What can hang from each mark:
lofam: tani
neso: leto
lutud: fuba leto lofam
leto: gebor lutud
gebor: fuba leto neso
fuba: leto neso

Every row comes from one small tree of marks. The marks that hang from a mark follow it in brackets, in alphabetical order. Every link used is in the known rows. Which tree was each row made from?
Known rows:
lutud{lofam}: [ -7.1   4.1   8.6  -6.3   0.8  19.9  -6.5   3.5   7.1 -19.3  15.4 -38.6
   0.8  11.1 -20.4  -4.8]
neso{leto}: [  1.5 -10.1  -6.4   9.9  -7.6  10.4  -9.8  -7.1 -15.6  -8.4   9.8  -2.4
 -12.6  11.9 -22.2   0.2]
leto{gebor lutud{fuba{neso} lofam}}: [  3.9  10.1  26.1 -16.0  -4.1 -16.5   3.7 -12.7  10.9  -2.5  -5.1  18.6
   3.6  -0.6  -2.1  -4.1]
lutud{fuba{leto{gebor} neso} lofam{tani}}: [  3.9  15.1  11.5  -1.5   2.7  17.2  20.9   0.5  27.3  10.4  11.9 -39.1
  21.1   9.0  -4.7   4.4]
gebor{fuba{leto{lutud} neso}}: [ -9.9   0.2 -10.0  -8.2   8.3   4.7  10.9  21.6 -17.9   7.1  -5.4   3.5
   3.7   6.2 -13.5  -1.5]
lutud{fuba leto{gebor}}: [  3.9   0.2   9.3 -14.4 -13.3  -6.5  11.6   5.9   3.6  -2.0  15.6 -29.9
  -6.8   3.4  -0.9  -0.1]
leto{gebor lutud}: [  8.4  -7.1  22.1 -39.5  -2.1 -18.5  -1.5  -5.6 -18.1 -10.1 -17.5  54.8
  -7.2   3.1 -16.1  -6.6]
gebor{neso}: [ -4.9 -11.3 -16.4  14.3  -1.6  20.9 -18.5   9.4 -20.1  -7.2   1.0 -12.5
  -6.5  -5.7  -2.4  -3.9]
leto{lutud{lofam{tani}}}: [ 12.9   1.3  13.6 -29.8   4.8   8.9  -7.2  -1.9  23.6 -19.8 -10.6   8.0
  10.2   3.2 -10.8   0.8]
leto{gebor{neso} lutud{fuba}}: [ 14.0  -2.8   2.0  -4.8 -10.7 -19.6  -7.4  -4.6  -6.5  -4.7 -18.4  38.1
  -5.6 -13.6  12.9   0.8]
fuba{leto neso}: [-11.6  -5.1   3.6  -7.3  15.0  26.5  12.4  15.7 -23.7  15.4  10.3 -17.7
   0.4   7.4 -29.5 -18.2]
gebor{neso{leto{lutud{lofam{tani}}}}}: [  7.1  -6.9 -17.5  33.8   0.1   5.3 -20.9 -19.8  12.2  -1.4  -5.5   8.1
  -4.4  -4.7  15.7   5.8]
fuba{leto{gebor lutud} neso}: [ -4.3  -4.4  18.2 -21.5  16.0  -5.4  16.1  -1.0 -22.8  21.1  -7.0  35.2
  -3.3   3.4 -19.0 -19.5]
gebor{leto{lutud} neso}: [ -8.0 -12.9 -31.4  26.9   5.4   0.2 -19.0   9.8 -16.6   2.0  -2.7   2.2
 -11.9 -22.8  24.7  -1.9]
gebor{leto{lutud{fuba lofam}} neso}: [ -4.5   0.8 -31.3  42.4   0.2  -1.3 -16.0   6.8  10.4  -1.3   5.6 -27.5
  -5.6 -24.9  35.9   3.2]
neso{leto{lutud}}: [ 10.5  -9.8  -1.5   0.8  -4.6  -4.1 -12.2 -12.7  -7.3  -9.6  -4.6  27.1
 -13.8   4.6 -15.6  -2.1]

Write each row's tree:
[-12.0  -3.5 -28.7   0.9  -1.5  -8.7  -2.3  27.1 -17.5  -9.0  -2.4  -0.2
  -3.5  -4.9   8.3  12.4]
gebor{fuba leto{lutud}}
[  1.5   4.0  -3.6   1.2  -1.1 -20.1  -5.1 -11.5  12.6  -3.4 -19.3  34.3
   7.4   0.3  24.1  16.4]
leto{gebor{fuba neso} lutud{lofam{tani}}}
[ -9.4  -2.1  17.0   7.5   4.0  -7.2  -3.5 -26.8  -9.2  12.2   2.9  26.9
  -6.7   8.2 -10.9  -7.3]
fuba{neso{leto{gebor lutud{lofam}}}}
[ 16.4   6.7   6.6  -0.5  -6.9 -14.0  -5.2 -15.1  26.4  -5.5 -15.6  21.2
   8.2  -8.8  22.5   9.7]
leto{gebor{neso} lutud{fuba lofam{tani}}}
[ -1.9   3.0  21.8 -17.8  19.1  -0.6  18.0  -9.3   3.7  20.7  -4.6  21.2
   8.0   7.2 -10.9 -12.3]
fuba{leto{gebor lutud{lofam{tani}}} neso}
[  0.6   3.8   6.6  -6.9  -2.6  10.2  17.6  13.3 -13.4  11.2   9.0 -17.6
   3.6   3.1 -17.8  -7.1]
lutud{fuba{leto{gebor} neso}}
[  0.1   0.0  10.2   2.4   2.2 -19.6 -11.1 -19.4   2.9  -3.6 -10.6  32.2
  -7.9  -5.2  11.9  -5.0]
leto{gebor{neso} lutud{lofam}}
[ -4.0  -3.3 -11.0  -0.8   0.1   2.4  -2.5  17.7 -10.0  -1.2   2.4  -7.8
  -1.5 -14.5   3.5  -1.2]
gebor{leto{lutud{fuba{neso}}}}
[-15.8   7.3  11.4  -6.3   4.3  -0.3  14.4  -9.3  24.7   9.5  16.8 -32.4
  10.3  18.7   9.2  10.6]
lutud{leto{gebor{fuba{neso}}} lofam{tani}}
[ 15.5  14.2  -1.5  -2.8  -1.8  26.1  13.4  13.3  38.8 -10.3  12.9 -59.4
  19.2   7.5  -7.5   7.6]
lutud{fuba{leto} lofam{tani}}
[ -1.1  -7.0 -34.7  31.9  -2.4  -0.6 -16.1  14.4  -7.2  -0.3  -1.7 -10.3
  -8.0 -27.3  30.8   3.0]
gebor{leto{lutud{fuba}} neso}
[ -3.2  -2.7  17.1   0.9   4.3  -1.7  -1.5 -27.7  -0.2  12.8  -2.6  30.5
   2.5   9.9  -8.6  -0.5]
fuba{neso{leto{gebor lutud{lofam{tani}}}}}
[-16.8   0.2 -13.6  -0.5   6.2  16.0  12.5  26.5 -24.6   8.5   6.2 -20.1
   4.7  11.6 -19.0   0.1]
gebor{fuba{leto neso}}
[  4.2   9.9   1.5  14.2  -7.4   0.8   7.1 -10.6  44.3   3.7  17.9 -51.8
   8.0   0.6  28.8  12.2]
lutud{fuba leto{gebor{neso}} lofam{tani}}
[  3.1  13.8  -3.8  22.7  -4.7   4.0   9.4   2.5  19.0   0.1  16.4 -46.7
   0.7   0.6   5.0  -1.5]
lutud{fuba{leto{gebor{neso}}} lofam}
[ 17.2   0.1  18.0 -33.8 -11.7 -19.3   2.0  -0.2  -6.0 -13.1 -15.6  38.7
  -2.7  -2.9  -9.0  -0.6]
leto{gebor lutud{fuba}}
[-11.8  -5.6 -13.8   8.9  -8.6  -8.0  -4.6   5.9 -30.3  -1.1  -4.3  14.4
  -5.4   4.7   6.3  10.0]
leto{gebor{fuba neso}}
